What can hang from each mark
Q_448: Q_240
Q_365: Q_240 Q_448 Q_938
Q_855: Q_240 Q_938 Q_943
Q_943: Q_855 Q_903
Q_240: Q_855
Q_903: Q_938 Q_943
Q_938: Q_365 Q_903

Each row was made from one small tree. The marks that hang from a mark follow it in brackets, in the order of their numbers. Every link used is in the known rows. Write each row's tree.
Known rows
Q_938(Q_365(Q_240) Q_903): [-17.5   9.1 -18.2   4.3  -8.2   9.9  -0.2  -0.1  11.2 -22.7  16.5  21.9
  12.0  10.4   7.8 -16.9  -5.8  49.5  -7.2   2.9  -6.4]
Q_855(Q_240 Q_938 Q_943(Q_903)): [  2.3 -15.4 -16.5   7.5  -5.0   2.6   7.4  12.0  44.7 -23.2  38.0  26.3
 -13.5 -18.9  29.2 -21.3  17.9  -9.8   3.2  19.0 -21.2]
Q_365(Q_938): [-12.5   2.4 -16.5   0.1  14.5  -6.1  10.5   2.8  12.0  -1.3   7.8  17.9
 -12.3  -9.9   6.9 -12.0  -5.0  -0.9   1.4  11.6  -0.8]
Q_943(Q_855): [-21.5   5.8 -14.5   5.5   3.2  -6.7  23.0 -11.3  10.9  -5.0   2.9  12.5
  -3.3  -4.6   9.1 -17.4 -10.1  -2.3   0.4   3.0  -2.3]
Q_365(Q_240(Q_855(Q_943)) Q_448 Q_938): [-17.2  52.1  -2.7  -4.6  -1.8 -10.9   5.6  25.9  11.4   1.8  19.3  28.8
 -12.2 -23.1  47.3 -29.9 -12.8  25.8   7.7  25.3  13.3]
Q_448(Q_240(Q_855(Q_938(Q_365) Q_943))): [-25.8  15.0 -14.1  -8.7 -10.3  11.1   8.0  16.6  24.6 -11.8  27.3  15.8
  -7.7 -20.5  29.6  -7.1  -5.3  13.8   4.5  13.9  -6.3]
Q_448(Q_240(Q_855(Q_938))): [-30.0   2.6 -16.8 -11.5  -6.4   7.6  10.9  17.6  25.0  -8.3   7.5  10.0
  -9.9 -26.5  17.1   0.9 -15.8   5.3  15.7  12.3  -2.5]
Q_943(Q_903): [-10.0 -10.8 -24.5  -1.1  -6.2  -7.8  10.6   2.5   9.6  -9.4   7.6  26.5
  -1.1  -4.5   0.7 -15.1  10.3  -7.4   7.8  11.2 -13.3]
Q_943(Q_855 Q_903(Q_938(Q_365(Q_448)))): [-19.6  16.3 -27.2  -0.2  -1.0 -22.6   9.7  -5.2  -0.9 -18.6  22.7  37.3
  12.5   7.5  23.9 -18.3  12.6  25.7   3.9  -8.5   0.3]
Q_938(Q_365(Q_240(Q_855) Q_448) Q_903): [-23.1  23.9 -14.6   1.9 -19.4   1.1  -2.8  15.5   7.4 -17.7  16.6  23.2
  17.5   0.1  23.3 -13.8 -12.7  64.9   2.7   4.2   4.0]
Q_365(Q_448(Q_240)): [-20.5  17.5 -18.0  -1.2 -10.5  -5.7   8.0   8.3   1.9  -8.9   2.0   7.3
   8.0 -12.6  17.8  -3.6  -3.1  11.1   1.8  22.5  -3.5]
Q_938(Q_365(Q_240) Q_903(Q_943)): [-23.3  25.7 -15.4  11.9 -14.7   8.2  -1.2   0.1  11.2 -22.9  25.9  16.0
  15.8  12.6   8.1 -15.9 -11.1  45.4 -31.8   6.9  -5.4]
Q_903(Q_938(Q_365) Q_943(Q_855(Q_240))): [-19.8   4.5 -17.7  13.0  -3.9   0.6  11.3 -17.5  13.7 -21.3  31.0  15.0
   5.3   2.3  30.3  -3.1 -11.6  14.5 -28.0  -3.5   2.5]
Q_855(Q_240 Q_938(Q_365) Q_943(Q_903)): [  0.9 -15.3 -20.3   7.4  -6.9   4.7   4.1  10.4  41.1 -25.2  47.3  31.8
  -2.9  -9.7  32.0 -18.0  20.7   6.6  -5.5  15.7 -19.1]
Q_448(Q_240(Q_855)): [-26.7   6.7 -13.5 -15.0 -10.2   8.0  12.7  10.2  11.3  -3.3  -0.1  12.8
  -7.7 -21.2  17.6   6.0 -13.4   5.2  13.3  16.1   0.1]
Q_903(Q_938(Q_365) Q_943): [-19.9   0.1 -26.2   9.5  -9.6   1.3   8.9 -13.2   0.0 -14.8  26.5   6.6
   9.3   0.2  13.4 -11.3  -7.9   7.8 -22.5  -2.9   1.4]
Q_365(Q_448(Q_240) Q_938(Q_903)): [-21.2  35.6 -14.1  -1.8   8.5  -9.3  -4.0  19.0   7.6 -17.9  12.0  20.5
   2.3  -6.9  18.4  -1.5   5.2  34.3  -0.2  19.4  -3.2]
Q_938(Q_903): [-14.6 -10.6 -18.7   7.0  -5.0   5.4   9.2  -1.5  13.9 -18.0   5.5   8.0
   2.5  -3.5  -4.1 -10.7  -0.6  14.3   4.0   3.3 -11.9]
Q_903(Q_938 Q_943(Q_855(Q_240))): [-17.8   4.5 -14.8  10.7  -2.9  -1.8  16.0 -13.1  17.9 -16.7  21.0   8.1
  -4.0  -7.4  28.4  -5.6 -13.4  -4.1 -18.7  -0.7   1.1]
Q_240(Q_855): [-20.1 -12.5 -15.6  -3.9  -9.7   3.4  15.9   5.8  12.7   1.3   0.2   9.5
  -7.0 -21.6  10.5  -7.6 -15.5  -1.6  15.8   7.0   3.7]
Q_903(Q_943(Q_855(Q_240 Q_938(Q_365)))): [-23.9   3.6 -14.1  19.1  -0.9  -0.4  12.3  -4.0  31.6 -18.6  35.0   7.5
   6.4  -3.4  20.2  -9.3 -15.5   7.5 -33.7   6.1  -3.9]

Which tree is each row?
[-15.5  -1.8 -19.2  15.6  -4.5   8.5   5.8   5.8  28.8 -28.5  39.0  11.6
   0.7  -3.6  12.9 -28.8  11.2  22.9  -7.1  -0.2 -17.3]
Q_855(Q_938(Q_365 Q_903) Q_943)
[-19.8  26.5  -8.3 -11.0   7.3  -1.8   4.6  18.7  16.0   3.6   8.7  28.5
 -16.0 -17.1  24.4 -16.1 -23.2  19.8  10.0  15.0  11.4]
Q_365(Q_240(Q_855) Q_938)
[-15.9   2.3 -21.2  12.7 -12.6  -3.9   0.9   1.1   2.6 -22.0  15.8  13.1
  23.1   7.4   7.2 -11.1   4.9  44.8  -6.4   2.4  -7.7]
Q_938(Q_365(Q_448) Q_903)
[-17.4  21.4 -13.5 -16.3 -13.1   4.5  10.3  18.3  17.2  -6.5  14.4  29.2
 -12.9 -20.3  28.5  -6.6   5.4  -0.6  13.2  24.4  -8.5]
Q_448(Q_240(Q_855(Q_943(Q_903))))
[ -1.8 -19.2 -12.3  12.6  -3.8  10.8  12.5   5.1  44.4 -19.2  31.5   6.3
 -14.4 -24.2  30.2 -18.9   2.8 -12.2  -0.5  17.5 -15.3]
Q_855(Q_240 Q_938 Q_943)
[-29.9  18.3 -15.8   8.4   4.2  -1.2   7.7   0.8  28.2 -25.5  25.9  21.9
   5.8   6.5  11.2 -25.0 -10.4  43.0  -8.7  -8.0  -4.8]
Q_943(Q_855(Q_938(Q_365(Q_240) Q_903)))
[-31.0  19.6 -12.2   4.6 -13.7   5.7   5.9  20.8  30.1 -17.8  21.1  11.6
  -2.3 -15.8  17.0 -20.8 -26.1  26.2  -4.4   7.1   1.8]
Q_365(Q_240(Q_855(Q_938(Q_903(Q_943)))))
[-19.5  17.0 -14.4  11.2  10.9  -2.9   2.3   7.4  14.3 -15.2  19.3  13.1
  -4.2  -1.4   1.9 -10.6  -4.4  12.2 -20.6  11.9  -3.4]
Q_365(Q_938(Q_903(Q_943)))
[-26.1  -2.6 -23.3  18.7  -6.2   5.3   3.2   5.2  25.3 -27.1  34.1   4.0
  13.3   2.4  -1.8 -16.9  -6.9  27.3 -23.7  -1.3 -11.8]
Q_855(Q_938(Q_365 Q_903(Q_943)))
[-18.2   8.9  -8.1  15.2  -4.3  -0.3  18.4  -9.5  21.6 -10.3  15.6   7.6
  -0.6  -7.5  21.1  -5.8 -16.3  -8.0 -28.1  13.8  -2.6]
Q_903(Q_943(Q_855(Q_240)))
[-24.2  15.2 -11.3  -9.0  -8.0  10.5  13.8  20.8  26.9 -10.0  19.6   9.8
 -16.0 -29.8  27.3  -9.5  -8.0   0.0  11.0  17.3  -7.7]
Q_448(Q_240(Q_855(Q_938 Q_943)))
[-21.0  31.6 -10.9  -5.7 -17.3  -2.3  10.5  19.1   7.5  -5.1   9.7  10.9
  -1.1 -25.4  35.1  -6.2  -3.3   8.1  10.0  23.7  -0.7]
Q_365(Q_448(Q_240(Q_855(Q_943))))
[-18.1  42.0  -1.9  -4.6   4.3   5.6   2.5  23.4  22.9 -10.4  20.6  32.6
 -19.1 -15.5  32.3 -25.5  -8.0  33.0   7.5  13.9   3.6]
Q_365(Q_240(Q_855(Q_943)) Q_938(Q_903))
[-29.4   4.7 -16.2  -8.4  -6.6  10.3   5.4  21.1  30.1 -19.4   9.5  11.1
  -7.5 -21.0  11.9   1.7 -11.5  19.2  15.0   7.1  -7.6]
Q_448(Q_240(Q_855(Q_938(Q_903))))
[-25.5  49.0 -12.7   6.0   2.6  -9.6  -3.4  21.1   7.1 -19.9  19.1  16.4
   7.4  -4.0  17.6  -0.3  -1.5  28.6 -21.9  24.3  -1.6]
Q_365(Q_448(Q_240) Q_938(Q_903(Q_943)))
[-31.3  24.7 -18.6   4.8   1.6 -11.0   9.9   3.0  16.7 -18.1  22.2  13.1
  11.0  -2.1  21.3 -11.7  -6.6  26.3  -7.6   4.1  -3.5]
Q_943(Q_855(Q_938(Q_365(Q_448(Q_240)))))
[-35.7  16.6 -15.5  -2.2 -10.1  10.2   3.8  21.8  27.8 -20.1  17.6   5.1
  -2.3 -18.6  12.7   3.4 -15.2  16.4  -4.2  12.1  -5.3]
Q_448(Q_240(Q_855(Q_938(Q_903(Q_943)))))
[-19.8  14.3 -21.9   0.6 -13.3  -2.3   2.2   1.9   0.6 -11.2  13.2  12.8
  18.2  -0.7  17.4  -0.9  -1.9  27.3  -7.5  16.8  -1.4]
Q_938(Q_365(Q_448(Q_240)))
[-15.7  38.9 -11.7  -0.2   5.7 -15.4   0.9  15.8   5.4  -3.0  10.6  22.0
  -1.3  -7.8  26.7 -24.7 -12.0  28.7   0.0  21.4   7.5]
Q_365(Q_240 Q_448 Q_938)
[-19.8  19.3  -8.1 -11.6 -12.1  10.5  14.5  11.9  14.7  -4.6   9.4  14.1
 -14.9 -24.5  28.7  -5.1  -4.9  -1.1  11.4  22.0  -4.4]
Q_448(Q_240(Q_855(Q_943)))
[-26.5  -6.3 -19.9   3.2 -12.3  -3.4   9.5  16.3  18.4  -7.7  21.8   9.5
   9.4 -18.8  18.0 -11.9 -15.8  21.9   9.5   1.5   4.7]
Q_240(Q_855(Q_938(Q_365(Q_448))))
[-11.5 -11.1 -19.1   4.2   6.3  -9.0  12.3   4.8  38.7 -22.2  24.8  30.9
  -5.4  -8.3  18.4 -12.5   3.4   0.9   4.4   5.7 -12.8]
Q_943(Q_855(Q_240 Q_938) Q_903)
[-20.7  41.5  -8.4  -5.0   1.5 -12.7   2.3  25.0   7.6   2.4   9.2  26.7
  -5.4 -18.9  35.3 -17.9 -22.0  31.2  11.4  19.2  16.4]
Q_365(Q_240(Q_855) Q_448 Q_938)
[-17.5  40.9 -10.6   2.9   6.6 -11.4  -4.7  18.1   8.4 -16.5  13.0  27.4
   2.6  -2.1  21.6 -22.3  -6.2  46.0  -0.6  15.7   3.6]
Q_365(Q_240 Q_448 Q_938(Q_903))
[-29.9  39.7 -11.9  14.1  -7.4   1.4   3.4  -5.6  12.7 -25.2  25.7  20.4
  16.3  16.2  13.7 -19.8 -15.2  48.7 -33.3   3.3  -2.1]
Q_938(Q_365(Q_240) Q_903(Q_943(Q_855)))
[-21.7  18.4 -23.5   6.5 -13.1   3.2   4.3  -9.5   2.3 -14.9  26.5  11.4
   8.5   2.4  23.0 -19.9 -16.1  22.1 -22.6   0.5   5.4]
Q_903(Q_938(Q_365(Q_240)) Q_943)
